Known rows, with every way that one mark hangs from another:
(M T (X N (V Q))): [ 0.77 -0.36  0.69 -1.38 -0.86  1.02  0.70 -0.25  0.01  1.48 -0.47 -1.14
 -1.99  1.20 -0.48  1.08 -0.75  0.33 -0.38 -0.44  2.03 -0.18  0.00  4.45
 -2.91]
(Q (V (M T X) N)): [ 1.65 -1.18  1.11 -2.85  1.10  1.99  1.08  0.55  0.87 -0.12 -0.82 -1.55
 -2.29  2.75 -0.34  1.56 -0.12 -0.04 -1.13 -0.02  0.80 -0.57  0.59  3.22
 -3.22]
(T (X M N V)): [ 0.23 -0.31 -1.26  0.39 -1.42  0.57 -0.61 -0.82 -0.47  0.50 -0.41 -0.88
 -0.45  1.23 -0.42  1.48 -0.52  0.32 -0.28 -2.49  1.57  0.90 -1.19  0.12
 -2.22]
(X M N Q T V): [ 1.03  0.04 -2.73  1.42 -1.21  0.39 -1.76 -1.54 -0.47  5.66  0.15 -1.03
 -1.89  0.95  0.70  1.36 -1.59  0.97  0.42 -2.66  1.99  1.45  0.04  1.63
 -0.95]
(Q (V M (N X))): [ 0.95 -1.36  1.71 -2.28  0.69  1.44  0.49  0.21  0.79 -1.02 -0.89 -1.46
 -1.37  2.51 -0.54  1.37 -0.24 -0.67 -0.66 -0.51  0.83 -0.49  0.18  0.98
 -1.58]
(Q (V N X)): [ 1.02 -1.14  0.99 -1.52  1.67  1.60  0.00  1.26  0.00 -0.34 -0.69 -0.85
 -2.39  1.84  0.24  1.40  0.26 -1.46 -0.30 -1.29  0.80 -0.19 -0.09 -0.36
 -2.73]
(Q (V M (X T))): [ 1.29 -1.19  0.42 -1.66  0.93  1.56  0.50  0.27 -0.44  1.36 -0.60 -1.06
 -2.52  1.95  0.00  1.58  0.01 -2.03 -0.86 -0.65  0.51 -0.20 -0.80  1.25
 -2.73]
(M X): [-0.30 -0.87  1.04 -1.20 -1.38 -1.07 -0.15 -0.04 -0.29 -1.26 -1.26 -1.10
 -2.05  0.01  0.82  0.66  0.21 -1.66 -0.16  0.12  1.25 -0.28 -0.64  1.06
 -2.19]
(T (X (V N))): [-0.23 -0.60  0.25 -0.90  0.01  0.63 -0.73 -0.84  0.22 -1.23 -0.82 -1.04
 -0.41  1.35 -1.10  1.40 -0.23 -0.05 -0.55 -1.16  1.92  0.06 -0.47  0.12
 -3.05]
(T (X M (V N))): [ 0.10 -0.43 -0.30 -0.14 -0.14  0.67 -0.70 -0.85  0.11 -1.07 -0.83 -1.02
 -0.57  1.71 -0.93  1.58 -0.41  0.16 -0.85 -1.84  1.65  0.43 -0.33 -0.05
 -3.46]
(Q V): [ 0.72 -1.31  0.98 -1.09 -0.46  1.23 -0.50  1.29 -0.19 -0.77 -0.26 -0.81
 -1.68  0.17  0.42  1.27  0.36 -1.60 -0.04 -1.32  0.89  0.41 -0.90 -0.17
 -2.59]
(V (N X) Q): [-0.44 -0.92  2.90 -1.41  0.35  0.47 -0.32 -0.15  0.74 -1.23 -1.13 -1.32
 -1.30  1.49 -1.38  0.90 -0.56 -0.85 -0.10 -0.09  1.95 -1.04  0.62  1.15
  0.70]
(T (X M N)): [-0.03 -0.53 -0.90  0.25 -1.36  0.57 -0.63 -0.53 -0.34  0.24 -0.43 -1.06
 -0.46  1.01  0.02  1.42 -0.37 -0.03  0.13 -1.99  1.30  0.48 -1.41 -0.41
  0.71]
(N V (X Q)): [ 0.47 -1.12  1.22 -0.74 -1.18  0.77  1.06 -1.33  0.20 -0.62 -0.71 -1.26
 -0.94 -0.21  1.47  1.20 -0.42 -1.97  1.37 -1.08  2.15  1.06 -1.37 -0.92
  2.11]
(T X): [-0.61 -0.85  0.36 -0.85 -0.92  0.47 -0.30 -0.43 -0.26 -1.79 -0.73 -1.00
 -0.31  0.14 -0.27  1.26  0.20 -1.40 -0.17 -0.87  1.65 -0.07 -1.68 -0.78
 -0.54]
(M (X (Q V) T)): [ 1.36 -0.74 -0.77 -0.43 -1.50 -0.10  0.44  0.63 -0.52  2.66 -0.84 -1.13
 -2.08  0.12  1.22  1.35 -0.29 -1.02  0.43 -0.12  1.84  0.51 -0.38  1.76
 -1.98]
(V M (N X) Q): [-0.29 -0.87  2.90 -2.35  0.87  0.61 -0.11 -0.86  1.01 -1.03 -1.41 -1.65
 -1.70  2.92 -2.23  1.20 -0.67 -0.93 -1.06  0.07  1.57 -1.56  0.92  2.42
  0.56]
(T (X (N M))): [-0.16 -0.33 -0.46 -1.28 -1.41  0.36  0.07 -0.54 -0.01 -0.17 -0.55 -1.23
  0.11  0.27  0.04  1.12  0.27 -0.20  1.44 -1.91  2.08  0.62 -1.82 -1.70
  1.47]
(M T (X N Q V)): [ 1.10  0.03 -1.48 -1.08 -0.97  0.88  0.42 -1.07 -0.15  3.02 -0.21 -1.09
 -1.92  0.74  1.07  1.26 -1.04  0.42  0.09 -1.09  2.45  0.54 -0.27  3.20
 -2.18]
(T (X (Q (V N)))): [ 0.96 -0.74 -0.89 -0.93 -0.07  1.49  0.00  0.58  0.05  0.32 -0.60 -1.00
 -0.55  1.29 -0.27  1.95 -0.39 -0.66  0.07 -1.65  2.24  0.45 -0.62 -0.68
 -0.49]
(V (N X)): [-0.47 -1.06  1.91 -1.27  0.29  0.24 -0.49 -0.75  0.81 -1.39 -0.92 -1.38
 -1.06  0.97  0.16  0.79 -0.27 -0.61  0.17 -0.07  1.38 -0.61  0.06 -0.05
  0.43]
(X M Q V): [ 0.44 -0.10 -1.43  0.33 -0.94  0.36 -1.53 -1.22 -0.51  1.25 -0.33 -0.67
 -1.86  0.50  0.49  1.50 -0.97 -1.06 -0.46 -2.87  2.08  1.12 -0.19  0.22
 -3.59]
(Q (V (N (M X)))): [ 1.23 -0.77  1.09 -2.28 -0.29  0.31  0.59  1.34  0.50 -1.03 -1.09 -1.37
 -1.58  0.90  0.39  1.14  0.63 -0.52  0.94 -0.85  1.47  0.52  0.14 -0.41
 -3.00]

Rows:
[ 1.39 -0.72  0.53 -2.39  0.69  2.78  1.15  0.90  0.81 -1.00 -0.24 -1.29
 -0.08  1.05 -0.20  1.76  0.51 -0.05  0.76 -1.35  1.85  0.61 -0.66 -0.72
 -1.55]	(Q (V (N (M (T X)))))
[ 0.67 -1.20  1.36 -2.16  0.32  2.59  1.36 -1.62  0.64 -1.51 -0.43 -1.51
 -0.78  1.33 -0.41  1.62  0.04 -1.05 -0.19 -0.91  1.31  0.30 -1.52  1.12
  0.59]	(N (V (M (T X))))
[ 0.79 -0.11 -1.94  1.06 -0.95  0.36 -1.57 -1.62 -0.46  3.63 -0.12 -0.93
 -1.85  0.45  0.56  1.44 -1.11 -0.37 -0.13 -2.12  2.06  1.21 -0.11  1.21
 -2.91]	(X M Q T V)
[-0.02 -0.74  1.42 -0.77  0.59  0.57 -0.17 -0.11 -0.55  1.35 -0.83 -0.93
 -2.45  0.91 -0.77  1.15 -0.23 -2.42 -0.44 -0.23  1.58 -0.79 -0.38  1.34
 -0.59]	(V Q (X T))
[ 0.42 -0.28 -1.31  0.21 -0.76  0.32 -1.46 -1.57 -0.43  3.47 -0.19 -0.91
 -1.73 -0.05  0.38  1.24 -0.86 -0.55  0.09 -1.32  2.34  0.83 -0.24  1.27
 -2.46]	(X Q T V)
[ 0.19 -0.68  1.33 -2.07 -0.05  1.50  0.93 -1.94  0.40 -0.94 -0.39 -1.29
 -0.70  1.26 -0.19  1.25 -0.60 -0.97 -1.05 -0.12  1.50 -0.38 -0.83  2.22
 -2.88]	(N (X (V (M T))))
[ 0.65  0.05  0.67 -1.84 -0.54  1.70 -0.01 -0.62  0.38  1.50  0.08 -1.14
 -1.05  0.73 -0.97  1.03 -0.44  0.33  0.93 -2.21  2.56  0.69 -0.29  1.65
 -1.52]	(X (N (M T)) (V Q))
[-0.01 -0.16  0.95 -1.71 -0.16  0.71  0.13 -0.44  0.45 -1.37 -1.21 -1.28
 -0.16  1.42 -2.16  1.52 -0.06 -0.30  0.12 -1.49  2.82  0.25 -0.19 -0.13
 -2.59]	(T (X (V (N M) Q)))
[ 0.04 -0.25 -1.43 -0.51 -1.10  0.52 -0.40 -1.09 -0.51  0.15 -0.65 -0.70
 -0.39  0.33 -0.31  1.71 -0.56 -1.18 -0.31 -1.84  2.73  0.68 -1.30 -0.26
 -2.38]	(T (X Q V))
[ 0.29 -0.16 -2.27  0.53 -1.50  0.64 -0.71 -0.76 -0.51  1.91 -0.34 -1.00
 -0.66  1.02  0.34  1.65 -0.91 -0.10  0.36 -2.75  2.10  0.74 -1.21 -0.58
  1.71]	(T (X M N Q))
[ 0.49 -0.41 -0.42 -2.36  1.68  2.45 -0.01 -1.71  0.98  0.58 -0.56 -1.53
 -0.94  2.84 -1.05  1.98 -0.79  0.14 -1.15 -0.93  2.02 -0.83  0.12  1.85
  0.87]	(V (M (T (X Q))) N)
[ 0.49  0.19 -0.61 -1.79 -1.81 -1.06  0.43 -0.85 -0.21  0.11 -1.17 -1.17
 -1.38 -0.21  1.02  1.05  0.03 -1.41  0.97 -1.47  2.81  1.05 -0.52 -0.37
 -3.52]	(N (M (X Q V)))
[ 0.28 -0.71  0.19 -1.45  0.73  0.49 -0.41 -2.11  0.86  2.20 -1.03 -1.84
 -1.41  2.38 -0.38  1.24 -1.10 -0.11 -0.19 -0.01  1.85 -0.76  0.65  1.75
  1.63]	(V M (N (X Q T)))
[ 0.94 -0.96  0.81  0.88 -1.03  1.07 -0.56 -0.53  0.01  3.17 -0.21 -1.53
 -2.17  0.95 -0.21  1.10 -0.75  0.48  1.31 -1.84  1.16  1.12 -0.25  1.80
  2.41]	(X M (N (V Q)) T)
[ 0.57 -1.27  1.27 -0.44  0.25  0.97  0.51 -0.75 -0.31 -1.28 -0.70 -0.95
 -2.42  0.76  1.15  1.25  0.19 -2.41  0.24 -1.97  0.69  0.83 -1.20 -1.16
 -0.74]	(N (V (X M)))
[ 0.40 -1.23  2.82 -1.87 -0.05  1.15  0.08 -0.76  0.37 -1.28 -0.99 -1.42
 -2.35  1.55 -1.45  1.35 -0.11 -1.79 -0.32 -1.14  1.28  0.01 -0.26  1.63
  0.44]	(N (V M Q))
[ 0.36 -0.36 -0.34 -0.92  0.02  0.31 -0.02 -0.87 -0.35  2.76 -0.45 -1.14
 -1.75  0.63  1.09  0.76  0.16 -0.84  1.53 -1.36  1.47  0.40 -1.07 -0.79
  1.08]	(V (X (N M) T))
[ 0.45 -0.76  1.09 -2.80  3.17  2.41  0.18 -1.55  0.71 -0.03 -0.71 -1.34
 -2.55  3.27 -0.47  1.46 -0.37 -0.96 -1.65 -0.55  0.86 -1.45  0.33  1.99
 -0.79]	(V (M T) N X)
[ 0.23 -0.24  2.05 -2.52  1.22  1.86 -0.15 -0.19  1.26 -0.46 -0.47 -1.46
 -1.38  1.15 -1.29  1.13 -0.04 -0.24  0.66 -1.05  2.32 -0.42  0.64  0.89
  0.30]	(V (N (M T)) Q)
[ 0.41 -0.33 -0.75 -0.41  1.58  0.67 -0.98 -0.77 -0.11  1.17 -0.93 -0.89
 -2.76  2.16  0.70  1.59 -0.73 -1.36 -0.55 -2.26  1.54 -0.11  0.47 -0.62
 -0.43]	(V N (X M Q))
[ 1.22 -0.71 -0.16 -1.30 -0.53  0.03  0.15  0.90  0.01  0.80 -1.12 -1.10
 -2.34  1.10  0.82  1.38 -0.33 -0.86  0.05 -0.74  1.83  0.22  0.38  1.15
 -2.23]	(M (X (Q (V N))))
[ 0.55 -0.46  1.14 -2.48  1.68  2.38  0.57 -0.80 -0.02  1.69 -0.44 -1.14
 -2.63  3.10 -1.28  1.51 -0.85 -1.30 -1.18 -1.10  1.35 -1.32 -0.18  3.37
  0.67]	(V (M T) Q (X N))
[ 0.78 -0.76  3.27 -2.59 -0.63  2.36  2.95 -0.87  1.00 -1.94 -0.43 -1.76
 -0.08 -0.23  0.11  1.08  0.24 -1.63  1.92 -0.58  2.51  0.85 -1.31  0.00
  1.80]	(N (M T) (V Q) X)
[ 0.05 -0.60  1.16 -0.24 -0.56  0.43 -1.20 -0.63 -0.24  1.77 -0.51 -0.99
 -1.87  0.35 -1.37  1.15 -0.50 -0.76 -0.39 -0.58  2.00  0.05 -0.04  2.48
 -3.22]	(X T (V Q))
[ 0.33 -0.54  0.22 -1.48  0.86  2.42  0.16 -1.12  0.60 -0.74 -0.22 -1.13
 -0.29  1.26 -0.74  1.59 -0.28  0.27 -0.74 -0.76  2.01 -0.10 -0.58  1.36
 -2.66]	(M (T (X (V N))))
[ 0.03 -0.70  1.01 -1.77  1.04  0.50 -1.57 -1.57  0.55 -0.46 -0.91 -1.25
 -2.13  2.56 -1.36  1.19 -0.51 -0.06 -1.31 -1.26  1.23 -0.39  0.77  1.73
 -3.74]	(X (V M N))
[ 0.23 -0.60  0.98 -0.60 -1.44 -0.81  0.01 -0.25 -0.40  1.22 -1.27 -1.23
 -2.13  0.54 -0.75  0.90 -0.37 -0.88 -0.49  0.46  1.96 -0.04  0.07  3.53
 -4.28]	(M (X T (V Q)))
[ 0.28 -0.25 -0.63 -0.67  0.42  0.54 -1.83 -1.24  0.21  1.30 -0.56 -0.92
 -1.99  1.15 -0.17  1.34 -0.94 -0.15 -0.23 -2.00  2.43  0.44  0.73  0.55
 -2.53]	(X Q (V N))
[ 1.20 -0.74 -0.68  0.03 -1.78 -0.39  0.35 -0.91 -0.26  3.95 -0.82 -1.48
 -2.28  0.33  1.57  0.96 -0.69  0.29  1.60 -0.71  1.93  1.14 -0.38  1.84
  2.03]	(M (X (N V) Q T))
